What can hang from each mark
z109: z580
z241: z580 z915
z915: z241
z580: z241 z498 z633
z642: z498
z498: z580 z642
z633: z580 z915

Each row was made from one small tree. Brackets hold a mark, then the marks that hang from it, in the order of their numbers. Every link used is in the known rows. Write each row's tree.
Known rows
{z580 z633}: -0.86, +2.18, -1.59, -0.59, +1.08, +0.90, -0.16, +2.94, -3.19, -4.21, +3.15, +0.23, -3.93, +0.82, +2.08, +2.42, +2.28, +0.07, +1.80
{z241 z580 z915}: -0.28, +2.30, -0.40, +0.61, +1.46, +1.80, +0.42, +8.02, -1.93, +2.55, +6.71, +1.44, -2.62, +0.30, +2.29, +3.72, +0.01, +5.71, +0.85
{z109 z580}: +1.55, +1.36, -2.72, -1.84, +3.88, +0.98, +2.53, +8.66, -4.39, +1.15, +2.44, +1.20, -3.85, -1.28, +1.67, +3.85, +1.21, -1.19, +2.94
{z915 z241}: +2.48, +1.47, -1.95, -1.96, +0.68, -0.87, +2.01, +4.02, -5.18, -0.01, +1.78, +0.55, -1.90, -1.19, +2.51, +3.83, -0.16, +2.20, +3.93
{z580 z498 z633}: -1.56, +2.19, -1.01, -1.67, +0.02, -0.51, +0.69, -1.20, -2.01, -6.25, +2.11, -1.01, -2.96, +0.53, +0.88, +0.88, +3.51, +0.76, +2.19
{z580 z241 {z633 z915}}: -1.01, +1.49, -1.05, -1.31, -0.34, -0.08, -1.47, +1.60, -0.27, -4.51, -0.36, +0.00, -3.17, +0.56, +2.37, +2.29, +2.02, -3.81, -0.97
{z642 z498}: +0.64, +2.89, -0.76, -1.78, +1.46, -0.64, +2.40, +6.99, -4.06, -0.77, +5.28, -0.39, -2.40, -1.34, +2.48, +2.70, +1.89, -0.43, +5.02
{z580 z241}: +1.03, +1.71, -2.23, -2.25, +2.04, -0.43, -1.13, +3.65, -2.59, -3.17, +2.23, +1.70, -1.53, -1.36, +0.49, +5.97, +2.19, -0.71, +2.26
{z109 {z580 z498}}: +0.90, +1.49, -2.26, -3.07, +2.90, -0.64, +3.54, +4.84, -3.44, -0.81, +1.51, +0.14, -2.76, -1.45, +0.27, +1.76, +2.62, +0.04, +2.91
{z642 {z498 {z580 z633}}}: +0.99, +2.82, -0.83, -2.63, -0.17, +0.92, +2.46, +0.39, -3.55, -1.21, +2.43, -0.80, -2.91, +0.75, +2.02, -1.64, +0.86, -4.71, +2.68
{z642 {z498 {z580 z241}}}: +2.97, +2.42, -1.66, -4.08, +1.41, -0.61, +1.46, +0.63, -3.17, -0.24, +1.71, +0.67, -0.21, -1.54, +0.27, +1.78, +1.03, -5.21, +3.22
{z915 {z241 {z580 {z498 z642}}}}: +2.08, +2.91, -0.76, -0.88, +0.15, +0.02, +6.09, +0.79, -1.19, +0.11, +4.86, -0.04, +0.04, -1.32, -0.87, +1.42, +4.60, +1.70, +0.06
{z241 {z580 z498}}: -0.61, +3.25, -0.94, +0.08, +2.22, -0.76, +3.67, +4.66, -1.11, -0.29, +4.09, -0.51, -1.71, -0.41, -0.38, +2.57, +3.42, +3.33, +2.29
{z633 z580}: +1.00, +1.81, -0.75, -1.78, +2.86, -2.17, +1.26, +5.41, -3.22, +1.01, +0.61, +1.48, -3.05, +1.09, +1.90, +2.57, +2.11, -1.80, +1.20
{z633 {z580 z241 {z498 z642}} z915}: +1.38, +1.96, +0.96, -2.38, +0.15, -4.54, +2.14, -0.79, +1.30, -2.70, -1.53, +1.06, -0.45, +0.46, -0.45, +0.91, +6.24, -6.66, -2.65
{z915 {z241 {z580 z498 z633}}}: -0.89, +2.14, -1.31, -2.44, -0.72, +0.69, +4.34, -1.29, -1.26, -0.47, +3.00, -1.11, -2.61, -1.17, +1.13, -0.30, +3.92, +3.05, -2.23
{z498 {z580 {z241 z915} z633} z642}: +2.56, +1.63, -0.80, -2.59, -1.22, +2.83, -2.30, -6.13, -1.28, -4.11, +2.81, +3.03, -1.06, +1.37, +0.01, +0.54, +2.42, -3.78, -2.68
{z498 z580}: +3.20, +2.45, -2.21, -0.23, +1.95, -0.45, +1.39, +3.86, -4.39, +0.21, -0.04, +0.61, -1.77, +1.52, +0.62, +1.99, -1.69, -2.22, +6.06
{z633 z915}: +0.82, +2.16, -0.93, +1.27, +0.81, -2.22, +1.00, +8.97, -2.47, -0.82, +0.06, -0.59, -3.25, +1.65, +2.78, +2.60, -1.28, -0.82, +5.53
{z498 z580 z642}: +4.50, +3.24, -1.64, +0.81, +1.61, +0.24, +2.08, +1.93, -3.70, -2.37, +1.74, +1.30, -0.66, +1.64, -0.67, +2.04, +0.65, -4.21, +4.97

Which tree is each row?
+2.98, +1.70, +1.43, -2.15, -1.25, -4.54, +5.21, -0.55, -0.88, +0.86, -2.63, -0.22, -1.04, +0.83, +1.40, -1.76, +3.18, -3.40, -0.64
{z633 {z580 {z498 z642}} {z915 z241}}
-0.30, +1.88, -1.81, -1.23, +0.32, +2.26, +2.86, +2.64, -2.15, +1.38, +4.19, -0.01, -3.74, -1.02, +2.40, +1.78, +2.70, +2.32, -2.18
{z915 {z241 {z580 z633}}}
-1.38, +1.60, -1.68, -3.72, -0.20, -0.38, -0.90, -4.76, -0.79, -7.47, +1.63, +0.00, -1.83, -0.76, -0.36, +2.10, +5.58, -0.80, -0.68
{z580 z241 z498 z633}
+0.36, +3.32, +0.60, +0.41, +0.29, +1.28, +2.34, +2.07, -0.25, -1.14, +7.44, +1.15, -0.72, +0.55, -0.33, +1.44, +4.19, +4.06, +0.07
{z241 {z580 {z498 z642}} z915}
+0.72, +1.32, -0.25, -5.41, -1.57, +2.13, -1.16, -3.80, -2.35, -0.42, +3.76, +1.21, -1.65, -0.24, +2.17, -0.93, +0.87, -2.47, -1.68
{z642 {z498 {z580 {z241 z915} z633}}}
+2.47, +1.43, -0.18, -3.54, -3.23, -0.72, +4.48, +0.31, -3.27, +2.89, -1.34, -2.05, -2.81, +0.75, +3.89, -4.28, -2.09, -5.19, +1.67
{z642 {z498 {z580 {z633 {z915 z241}}}}}
+1.54, +0.84, +0.68, -3.15, -1.12, -5.69, +4.60, +1.10, -1.71, +3.50, -3.81, -0.72, -2.08, +0.55, +2.31, -1.66, +0.26, -1.39, -0.02
{z633 {z580 z498} {z915 z241}}
-1.36, +2.93, +0.74, -0.13, -1.16, +2.84, +1.46, -1.40, +0.63, -3.03, +7.69, +0.72, -2.00, +1.25, +0.10, -0.63, +5.53, +3.39, -3.11
{z241 {z580 {z498 z642} z633} z915}
-1.06, +0.80, -2.59, -5.56, +1.26, +1.31, +1.05, -2.36, -1.18, -3.91, +0.87, +0.72, -3.15, -2.26, -0.10, +1.53, +6.50, -2.93, -2.84
{z109 {z580 z241 z498 z633}}
-1.57, +3.52, +0.57, +2.45, -1.12, +0.57, +4.00, +1.70, +2.50, -3.41, +3.47, -1.50, -2.64, +1.99, +0.47, -1.26, +5.32, -2.23, -1.37
{z241 {z580 {z498 z642} {z633 z915}}}
-0.24, +2.27, -0.04, -1.00, -2.02, -1.04, +0.37, -3.53, +1.66, -7.39, +0.32, -0.54, -1.22, +0.69, -0.17, -0.05, +6.22, -5.84, -2.10
{z580 z241 {z498 z642} {z633 z915}}
+0.32, +0.65, +0.41, -5.78, +0.27, -2.89, -1.41, -3.18, -1.11, -0.20, +0.83, +2.50, -0.85, -0.35, +0.68, +1.94, +3.66, +1.23, -3.19
{z633 {z580 {z241 z915} z498}}
+0.57, +1.48, -0.70, -5.08, +1.90, -3.90, +0.74, -2.28, -1.00, -1.85, -0.53, +1.45, -1.03, -0.93, -0.66, +2.95, +5.54, -3.01, -2.21
{z633 {z580 z241 z498}}
+1.67, +2.72, -0.96, -2.07, +0.99, -1.10, +0.63, -2.74, -0.82, -7.19, +3.42, +1.12, +0.73, -1.48, -2.15, +3.99, +6.27, -2.05, +1.04
{z580 z241 {z498 z642}}
+0.79, +3.96, -0.42, +1.32, +1.74, +0.20, +4.28, +3.25, -0.03, -2.09, +5.62, +0.21, -0.69, +0.07, -1.62, +2.38, +5.83, +0.45, +1.48
{z241 {z580 {z498 z642}}}
+4.65, +2.59, -1.98, -1.30, +1.62, +0.43, +0.42, -1.95, -2.18, -3.19, +1.04, +2.42, +0.64, +0.17, -1.61, +3.74, +2.26, -6.41, +1.93
{z498 {z580 z241} z642}
+1.32, +1.91, +0.30, -1.15, -3.56, -1.40, +3.77, -2.38, -0.59, -4.36, -0.02, -1.48, -1.74, +0.95, +1.42, -2.50, +3.26, -1.66, -0.40
{z580 {z498 z642} {z633 {z915 z241}}}
+1.40, +1.73, -2.63, -3.28, +0.69, +1.08, -1.15, -3.22, -2.46, -4.17, -0.71, +1.27, -1.91, +1.00, +0.40, +1.59, +1.68, -5.25, +0.02
{z498 {z580 z241 z633}}
-0.23, +1.03, -0.29, -2.25, -3.07, -2.20, +2.82, -1.31, -1.65, -2.32, -1.89, -2.03, -2.81, +0.50, +2.91, -2.37, +0.74, +0.22, +1.16
{z580 z498 {z633 {z915 z241}}}
-2.71, +3.04, -0.91, -0.44, +0.56, +1.10, +2.75, +1.26, -0.16, -2.79, +3.88, -1.08, -3.12, +0.78, +0.25, +0.88, +5.30, +2.30, -0.88
{z241 {z580 z498 z633}}
-1.38, +3.61, -0.35, +0.65, +0.23, +2.04, +3.60, -0.26, +0.81, -4.57, +5.88, -0.25, -2.13, +0.78, -0.95, +0.21, +7.94, -0.90, -1.84
{z241 {z580 {z498 z642} z633}}
+2.52, +2.96, -1.47, +0.39, +0.34, +2.00, +1.32, -1.80, -2.58, -4.72, +2.00, +0.73, -1.95, +2.71, -0.07, +0.05, +2.52, -5.56, +2.03
{z498 {z580 z633} z642}
+1.93, +2.76, +0.38, +0.65, -1.27, -1.25, +6.47, +2.79, +0.33, +1.38, +1.91, -1.06, -0.59, -0.30, +0.39, -0.34, +2.70, -0.28, +0.29
{z633 {z915 {z241 {z580 {z498 z642}}}}}
+1.20, +0.92, -1.50, -3.72, -0.90, +1.90, -3.33, -4.55, -2.14, -1.88, +1.52, +2.30, -2.09, +1.23, +1.42, +1.07, -0.22, -1.19, -1.63
{z498 {z580 {z241 z915} z633}}
-0.12, +2.89, -0.45, -0.28, -0.32, +0.15, +1.81, -3.18, -1.02, -7.99, +3.54, -0.45, -1.81, +1.16, -0.33, +0.17, +6.36, -2.51, +1.09
{z580 {z498 z642} z633}
+1.12, +2.30, -1.26, -1.80, +0.52, -0.87, +4.92, +2.10, -2.31, +2.12, +3.07, -0.77, -1.17, -1.95, +0.36, +1.70, +2.27, +4.57, +0.66
{z915 {z241 {z580 z498}}}
-0.56, +0.64, -3.13, -4.38, +2.63, +2.86, -0.42, +1.48, -1.94, -2.45, +2.24, +1.83, -4.19, -2.13, +1.24, +3.25, +4.86, -3.99, -2.88
{z109 {z580 z241 z633}}
-1.48, +1.45, -0.77, -2.39, -1.53, -1.82, -0.09, -2.12, +0.73, -6.07, -1.27, -0.85, -2.17, +0.34, +1.09, +0.50, +3.42, -2.66, -0.68
{z580 z241 z498 {z633 z915}}
+1.22, +1.98, -0.82, +0.67, +0.16, -0.80, +4.33, +8.89, -1.37, +4.89, +0.91, -0.67, -2.68, -0.37, +2.84, +1.79, -1.20, +1.46, +1.18
{z633 {z915 {z241 z580}}}
+1.27, -0.09, -2.25, -4.67, +2.16, +1.95, -1.54, +4.03, -3.33, +1.42, +3.60, +3.40, -2.77, -2.32, +2.16, +3.97, +1.47, +1.53, -1.96
{z109 {z580 {z241 z915}}}
+1.92, +0.73, -0.80, -4.75, +0.83, +1.56, +0.63, -1.84, -1.16, -2.24, +4.72, +3.06, -0.51, -2.51, -0.82, +2.10, +5.38, -0.60, -2.49
{z109 {z580 {z241 z915} {z498 z642}}}
-1.76, +0.86, -0.45, -4.64, -1.92, +0.50, -2.81, -5.39, -0.81, -5.68, +3.32, +0.98, -1.90, -0.52, +0.98, +1.31, +3.94, +2.52, -2.16
{z580 {z241 z915} z498 z633}
+1.39, +2.64, +1.54, -0.23, +0.11, -4.11, +3.96, +2.25, +0.31, -1.15, -1.01, -0.09, -1.36, +2.21, +0.52, -0.90, +4.15, -4.79, +0.45
{z633 {z580 {z498 z642}} z915}
+1.02, +0.78, -0.04, -4.70, +1.47, -1.33, -2.47, +0.81, -2.21, +1.19, +1.62, +3.51, -1.85, -0.26, +2.18, +4.12, +2.27, -0.06, -3.03
{z633 {z580 {z241 z915}}}
